Each row was made from one small tree. The marks that hang from a mark follow it in brackets, in alphabetical order. Every link used is in the known rows. Write each row's tree.
Known rows:
guros[rimun]: [-0.352, 0.404, 0.119, 1.381, -0.577, 0.065, -0.821, -0.568, -0.161, 3.224, -0.495, -0.080, -0.379, 0.179, -0.557, 0.009, 0.511, -1.982, 1.591, -0.477, -1.651, -1.349]
zogu[rimun[guros lafi mari[zedu]]]: [0.080, 1.789, -0.212, 0.782, -0.274, 1.976, -2.797, -1.062, -0.877, 0.747, 0.130, -0.468, 0.219, 1.891, -0.170, -2.720, 4.374, -1.941, 1.728, -0.586, -2.565, -0.742]
doma[guros[rimun]]: [-0.468, -1.407, 0.620, 0.995, -0.093, -0.001, -0.293, -1.299, -0.520, 4.054, -1.627, -1.020, -0.059, -0.564, -0.844, -1.517, -1.223, -2.145, 1.219, 0.479, -1.793, -0.589]
zogu[rimun[guros lafi mari safi]]: [1.617, 2.296, 1.300, 2.334, -0.010, 1.323, -1.564, -1.904, 0.804, 0.825, 1.984, 0.058, 0.382, -1.511, 0.324, -3.506, 3.466, -3.384, 3.880, -0.020, -1.947, 0.882]
doma[guros[rimun[mari safi]]]: [1.142, 0.090, 1.658, 1.270, 0.293, -0.395, -0.166, -1.853, 0.057, 3.189, 0.472, -1.199, -0.816, -4.000, 0.816, -4.075, -0.937, -1.315, 3.460, 0.310, -2.998, -0.003]
doma[guros]: [-1.127, -0.934, 0.321, -0.409, -0.762, -0.159, 0.036, -0.592, -0.392, 1.898, -0.792, -0.829, -0.077, -0.493, -0.775, -0.592, -0.529, -1.596, 1.425, 0.465, -0.263, -0.912]
guros[doma]: [-1.175, 0.303, -0.684, 1.324, -0.013, 1.537, -0.179, -0.113, 0.313, 2.895, 0.800, -0.158, -2.331, -0.336, 0.341, 2.194, 0.783, -1.961, 0.267, -0.624, 0.600, -1.870]
rimun[guros lafi mari[zedu] safi]: [-0.975, 2.324, 0.457, 0.378, -1.153, 0.293, -1.338, -0.824, 0.308, 0.485, 1.125, -0.559, -1.551, -1.617, 1.721, -2.333, 4.027, -1.705, 2.213, -1.488, -2.545, -1.019]
doma[guros[rimun[lafi]]]: [-0.039, -2.273, 1.097, 0.137, -0.004, -0.669, -0.520, -2.053, 0.397, 4.299, -0.777, -1.625, 0.566, -0.513, -1.202, -2.707, 0.804, -3.169, 0.795, 0.648, -3.106, 0.065]
zedu[mari[rimun[lafi safi]]]: [1.248, 2.027, 1.433, -1.051, 0.353, 0.251, -1.757, -2.798, 2.947, 2.972, 0.282, 0.085, 0.668, -2.128, -1.589, -1.356, 1.609, -2.616, 0.888, 0.389, 0.981, 1.902]
rimun[guros[doma] lafi mari]: [-1.606, 0.556, 0.473, 1.850, 1.002, 1.521, -0.241, 0.277, 1.098, 2.301, 0.952, -0.220, -2.326, -0.840, 1.662, -2.280, 3.099, -2.642, 1.692, -1.777, -1.384, -1.312]
mari[rimun[guros[doma] lafi] zedu]: [-2.368, 1.925, -0.665, 1.273, 0.959, 2.618, -1.655, -1.451, -0.894, 3.118, -2.410, 0.124, -1.938, 1.275, 0.353, 1.828, 3.069, -3.534, -1.764, -0.642, 0.901, -1.912]
zogu[rimun[lafi mari]]: [2.101, 0.333, 0.966, -0.304, -0.242, 1.035, -1.799, -1.974, 1.304, 1.109, 2.161, -0.971, 1.275, 0.610, -1.667, -3.387, 4.001, -2.045, 3.100, -0.068, -2.493, 0.147]
zedu[mari[rimun[guros lafi safi]]]: [-0.249, 3.020, 1.017, 0.869, 0.565, 0.760, -1.414, -2.184, 2.372, 2.184, -1.228, 0.716, 0.111, -1.682, -0.524, -1.666, 1.092, -3.722, 0.659, -0.119, 1.703, 1.397]
guros[doma rimun[lafi safi]]: [1.173, -0.450, 0.677, 2.545, 0.016, 0.348, -0.517, -1.943, 1.365, 5.465, 1.846, -0.687, -2.319, -2.752, 1.270, 0.334, 2.091, -4.140, 0.796, 0.004, -2.193, -0.376]
zedu[mari[rimun]]: [-0.148, 2.272, 0.261, -0.955, 0.875, 1.056, -1.889, -1.423, 1.547, 2.286, -1.488, 0.437, 0.811, 0.431, -2.195, -0.590, -0.632, -1.363, 0.315, 0.225, 2.196, 0.636]
safi[rimun[guros[doma] lafi mari]]: [0.290, -0.163, -0.424, 2.382, 1.515, 3.145, -0.578, -1.413, 1.120, 2.762, 1.762, 0.447, -0.667, 0.475, 0.916, -1.674, 3.072, -2.573, 1.981, -0.747, -0.804, -1.241]
doma[guros[rimun[mari]]]: [0.324, -0.516, 1.271, 0.455, 0.325, 0.063, -0.317, -1.112, -0.294, 3.304, -0.657, -1.428, -0.080, -1.665, -0.441, -4.581, -0.676, -0.689, 2.640, -0.217, -3.411, -0.917]
rimun[guros safi]: [-1.748, 2.711, 0.112, 2.948, -1.225, 0.102, -0.012, 0.115, -0.119, 0.646, 0.202, 1.141, -1.556, -1.847, 1.297, 0.922, 0.658, -2.885, 2.566, -0.826, 0.867, -0.909]
safi[rimun[guros lafi mari[zedu]]]: [-0.219, 0.829, -0.670, 0.218, -0.181, 2.381, -2.252, -1.390, -0.105, 0.602, 0.791, -0.011, 0.590, 2.115, -0.216, -1.835, 4.143, -0.635, 1.834, -0.900, -2.358, -1.827]

Write each row's tree:
[1.734, -0.119, 1.440, 1.926, 0.561, 0.787, -0.533, -2.064, 1.726, 4.890, 2.559, -0.788, -2.246, -3.589, 1.680, -2.605, 2.826, -2.762, 2.467, -0.527, -3.555, -0.690] -> guros[doma rimun[lafi mari safi]]
[-0.884, 3.689, 0.064, 0.647, -0.316, 1.161, -1.441, -1.835, -0.286, 1.168, -1.732, 0.307, -0.554, -0.896, -0.114, 0.674, 3.546, -3.124, 0.285, -0.259, 0.376, -0.593] -> mari[rimun[guros lafi safi] zedu]
[-0.767, 2.520, 0.619, 3.019, 1.208, 1.825, -0.193, -1.894, 0.524, 3.010, -0.650, 0.693, -1.900, -2.507, 0.768, 1.033, 2.571, -5.002, 0.633, 0.095, 1.818, -0.377] -> mari[rimun[guros[doma] lafi safi]]
[-1.560, 1.023, 0.881, 0.303, -0.250, 0.144, -0.726, -0.147, 1.104, 0.407, 0.752, -0.178, -0.196, -0.433, 0.188, -3.799, 3.473, -1.767, 2.775, -1.756, -2.085, -0.752] -> rimun[guros lafi mari]
[-0.364, -0.695, -1.173, 2.843, 0.822, 3.230, -0.738, -1.317, 0.807, 3.122, 0.827, 0.890, -0.708, 1.451, 0.504, 1.501, 2.773, -3.941, 0.782, 0.021, 0.782, -1.037] -> safi[rimun[guros[doma] lafi]]
[0.497, 0.480, 0.166, 0.918, 0.487, 1.614, -1.233, -1.199, 1.056, 0.633, 1.461, 0.329, 1.374, 1.164, -0.715, -2.832, 3.705, -1.786, 3.064, -0.798, -1.674, -0.771] -> safi[rimun[guros lafi mari]]
[1.211, 0.800, 1.016, -0.451, -1.064, -0.127, -1.838, -2.259, 0.280, 2.988, 1.782, -1.242, -1.151, -2.133, 0.764, -2.781, 3.658, -1.261, 1.942, -0.706, -5.017, -0.907] -> guros[rimun[lafi mari[zedu] safi]]
[-0.220, 0.629, -0.211, -2.409, -0.968, 0.127, -1.695, -0.991, 0.520, 0.900, 1.403, -1.470, -0.350, 0.418, -0.250, -2.273, 4.225, 0.221, 1.681, -1.234, -3.505, -1.565] -> rimun[lafi mari[zedu]]
[1.472, -0.457, -0.901, -2.164, -0.368, 1.750, -2.518, -2.047, 0.689, 1.157, 2.199, -0.935, 0.931, 1.594, -1.410, -1.575, 4.515, 0.202, 1.859, -0.345, -3.123, -1.460] -> safi[rimun[lafi mari[zedu]]]
[-0.590, 1.490, 0.791, 2.461, 0.293, 1.279, 0.212, -0.883, 1.355, 2.377, 2.155, -0.036, -2.770, -3.208, 2.483, -2.146, 3.003, -3.071, 2.540, -1.383, -1.236, -0.738] -> rimun[guros[doma] lafi mari safi]
[0.371, 0.717, 0.338, 3.547, 0.016, 1.140, -0.382, -1.451, 0.459, 5.102, 1.076, -0.228, -2.988, -2.735, 1.757, 1.449, -0.048, -3.282, 1.105, -0.031, -0.965, -1.078] -> guros[doma rimun[safi]]
[0.438, -1.532, 0.963, -1.447, 0.109, -0.321, -1.729, -2.072, -0.326, 3.811, -0.916, -2.606, -0.161, -0.236, -0.382, -4.422, 1.944, -0.640, 1.089, 0.001, -5.103, -1.052] -> doma[guros[rimun[lafi mari[zedu]]]]
[0.714, 2.449, -0.038, -1.282, -0.444, 0.272, -1.728, -2.685, 0.093, 1.569, -0.584, -0.315, -0.179, -1.259, -1.196, 1.143, 4.025, -2.636, 0.225, 0.320, -0.152, -0.790] -> mari[rimun[lafi safi] zedu]
[0.879, -1.692, 1.783, -0.353, 0.437, -0.642, -0.676, -1.905, 0.802, 3.729, -0.116, -1.805, 0.594, -1.405, -0.648, -5.505, 1.550, -1.838, 2.356, 0.329, -4.603, -0.008] -> doma[guros[rimun[lafi mari]]]
[-0.733, 1.571, -1.322, 0.884, 0.112, 2.845, -1.895, -0.427, -0.957, 0.049, 0.251, 0.474, -0.009, 2.186, 0.300, -0.738, 1.622, -0.076, 1.947, -0.950, -1.139, -2.042] -> safi[rimun[guros mari[zedu]]]
[-0.208, 0.244, -0.723, 1.537, -0.201, 1.723, -1.231, -1.322, 0.672, 1.417, 0.599, 1.104, 1.284, 1.963, -0.890, -0.013, 3.021, -3.125, 1.482, -0.309, 0.007, -0.604] -> safi[rimun[guros lafi]]
[0.663, 1.322, 0.135, 4.636, 0.286, 2.659, -1.095, -1.999, 0.544, 3.252, 1.602, 0.405, -1.822, -1.048, 1.250, 0.908, 2.525, -5.594, 1.228, 0.471, 0.594, 0.262] -> zogu[rimun[guros[doma] lafi safi]]
[0.684, 2.445, 0.417, 4.691, 1.035, 3.435, -1.031, -1.027, -0.288, 2.129, 1.558, 0.309, -2.380, -2.050, 2.010, -1.030, 0.790, -3.362, 2.894, -0.085, 0.312, -0.337] -> zogu[rimun[guros[doma] mari safi]]
[-1.706, 2.576, -0.512, 2.792, -0.016, 2.196, -0.980, -0.238, -0.982, 1.859, 0.804, 0.055, -4.074, -2.212, 3.425, 0.292, 1.235, -1.568, 1.470, -1.369, -0.349, -2.193] -> rimun[guros[doma] mari[zedu] safi]
[-2.636, 2.425, -0.660, 0.424, -0.830, 1.388, -1.205, 0.359, -1.259, -0.144, -0.631, 0.001, -1.318, 0.707, 1.337, -1.294, 1.597, -0.071, 1.705, -1.770, -1.398, -2.353] -> rimun[guros mari[zedu]]
[1.796, -1.056, 2.285, -0.118, 0.204, -1.056, -0.209, -2.796, 1.091, 3.922, 1.104, -1.708, 0.096, -4.000, -0.063, -5.158, 1.206, -2.299, 3.194, 0.353, -4.528, 0.598] -> doma[guros[rimun[lafi mari safi]]]
[1.284, 2.378, 0.927, -0.687, -0.152, -0.035, -0.804, -2.660, 1.499, 1.730, 0.138, -0.023, 0.437, -2.393, -1.447, 0.028, 3.424, -3.151, 1.661, 0.503, 0.544, 0.260] -> mari[rimun[lafi safi]]
[-2.118, 1.533, -0.030, 2.873, 0.801, 2.152, -0.152, 0.667, 0.133, 1.848, 0.345, 0.195, -2.834, -0.804, 1.915, -1.127, 0.842, -1.742, 1.978, -1.769, 0.175, -1.896] -> rimun[guros[doma] mari]
[1.492, 0.405, 0.760, 1.209, -0.937, -0.890, -0.742, -1.964, 1.342, 3.682, 1.517, -0.457, -0.326, -2.328, -0.098, -1.008, 2.633, -3.409, 1.869, 0.047, -3.020, 0.023] -> guros[rimun[lafi safi]]
[-0.824, 4.250, 0.718, 2.432, 0.340, 1.149, -0.443, -0.966, -0.480, 0.514, -1.823, 1.412, -0.436, -1.736, -0.002, 0.910, 0.928, -3.117, 2.032, -0.246, 2.307, -0.604] -> mari[rimun[guros safi]]
[0.133, -0.710, 0.062, 0.204, 0.703, 1.501, -1.715, -1.727, 0.164, 4.777, 0.908, -1.662, -2.466, -0.240, 1.241, -2.009, 3.158, -1.398, 0.282, -0.983, -4.557, -2.160] -> guros[doma rimun[lafi mari[zedu]]]
[-1.018, 3.323, 0.672, 2.032, -0.551, 0.319, -0.200, -0.068, 0.328, -0.032, 1.053, 0.760, -1.452, -2.959, 1.648, -2.234, 1.019, -1.589, 3.969, -1.228, -0.554, -0.789] -> rimun[guros mari safi]
[1.990, -0.479, 0.121, -1.145, -0.079, 1.222, -1.328, -2.114, 1.538, 1.044, 2.659, -0.392, 1.885, 0.484, -1.659, -2.742, 4.119, -0.714, 3.260, -0.416, -2.159, -0.504] -> safi[rimun[lafi mari]]
[-1.137, 3.411, 0.373, 3.848, 1.290, 2.460, -0.069, -1.160, -0.298, 2.467, -1.399, 1.194, -2.534, -2.167, 1.505, 2.184, 0.272, -4.182, 1.137, -0.171, 3.152, -1.222] -> mari[rimun[guros[doma] safi]]
[0.434, 1.045, -0.135, 1.783, 0.157, 1.883, -1.345, -1.433, -0.609, 4.372, 1.292, -0.887, -3.599, -2.706, 2.570, -0.326, 0.803, -0.981, 1.136, -0.685, -2.957, -2.099] -> guros[doma rimun[mari[zedu] safi]]
[0.991, 2.084, 0.540, 3.041, -0.725, 0.995, -1.286, -1.715, 0.333, 1.422, 1.225, 0.647, 0.027, -0.756, 0.089, -0.611, 3.086, -5.156, 2.362, 0.334, -0.271, 0.926] -> zogu[rimun[guros lafi safi]]
[-1.133, 2.378, 0.579, 0.458, 0.900, 0.891, -1.996, -1.412, 1.835, 2.387, -2.195, 0.510, 0.701, 0.770, -1.508, -2.064, 1.473, -3.154, -0.132, -0.434, 1.560, 0.938] -> zedu[mari[rimun[guros lafi]]]
[-0.320, 1.605, -0.228, -2.257, -0.087, 0.800, -2.138, -2.043, -0.199, 1.507, -1.395, -0.669, 0.497, 1.076, -1.983, 0.926, 3.875, -1.839, -0.424, -0.157, -0.313, -1.164] -> mari[rimun[lafi] zedu]
[-1.019, 3.430, 0.256, 3.209, 1.524, 2.719, -1.059, -1.504, 1.371, 3.656, -1.301, 1.162, -2.460, -1.933, 1.153, 0.837, -1.415, -3.664, 0.184, 0.156, 3.733, 0.473] -> zedu[mari[rimun[guros[doma] safi]]]
[0.009, 1.532, -0.677, 1.811, 0.615, 2.602, -1.124, -0.422, -0.106, 0.129, 0.756, 1.200, 0.769, 0.942, -0.167, -1.827, 1.297, -0.708, 3.475, -0.919, -0.337, -1.357] -> safi[rimun[guros mari]]
[-1.952, 0.147, -0.237, 2.512, 0.000, 1.445, 0.037, -0.392, 0.837, 2.910, 0.211, 0.054, -2.231, 0.336, 1.172, 0.717, 2.521, -3.986, 0.357, -0.940, 0.377, -1.221] -> rimun[guros[doma] lafi]
[-0.280, 0.604, -0.616, 3.117, 1.229, 4.014, -0.792, -0.424, -0.157, 1.732, 0.946, 0.691, -1.185, 0.461, 1.178, -0.659, 0.650, -1.535, 2.455, -0.828, 0.550, -1.668] -> safi[rimun[guros[doma] mari]]
[1.086, 3.168, 0.554, 3.359, 0.037, 1.948, -1.086, -1.125, -0.447, 0.450, 1.275, 0.618, -0.226, -1.705, 0.722, -2.340, 1.224, -2.691, 4.063, -0.315, -0.687, 0.033] -> zogu[rimun[guros mari safi]]
[0.822, -0.915, 1.003, 0.966, 1.167, 1.213, -0.613, -1.647, 1.307, 4.927, 1.574, -1.222, -1.515, -1.416, 0.779, -2.973, 2.740, -2.446, 1.381, -0.807, -3.737, -1.139] -> guros[doma rimun[lafi mari]]
[0.428, 3.578, -0.218, 2.308, -0.649, 2.603, -2.246, -1.031, -1.559, 0.336, 0.613, 0.145, -1.223, -0.331, 1.158, -1.207, 1.805, -1.807, 2.760, -0.323, -1.182, -0.646] -> zogu[rimun[guros mari[zedu] safi]]
[-1.232, 0.914, 0.262, 3.317, -0.427, 0.878, 0.103, -1.048, 1.222, 3.316, 1.187, 0.413, -2.779, -2.315, 2.293, 1.123, 2.609, -4.616, 1.161, -0.628, 0.447, -0.520] -> rimun[guros[doma] lafi safi]
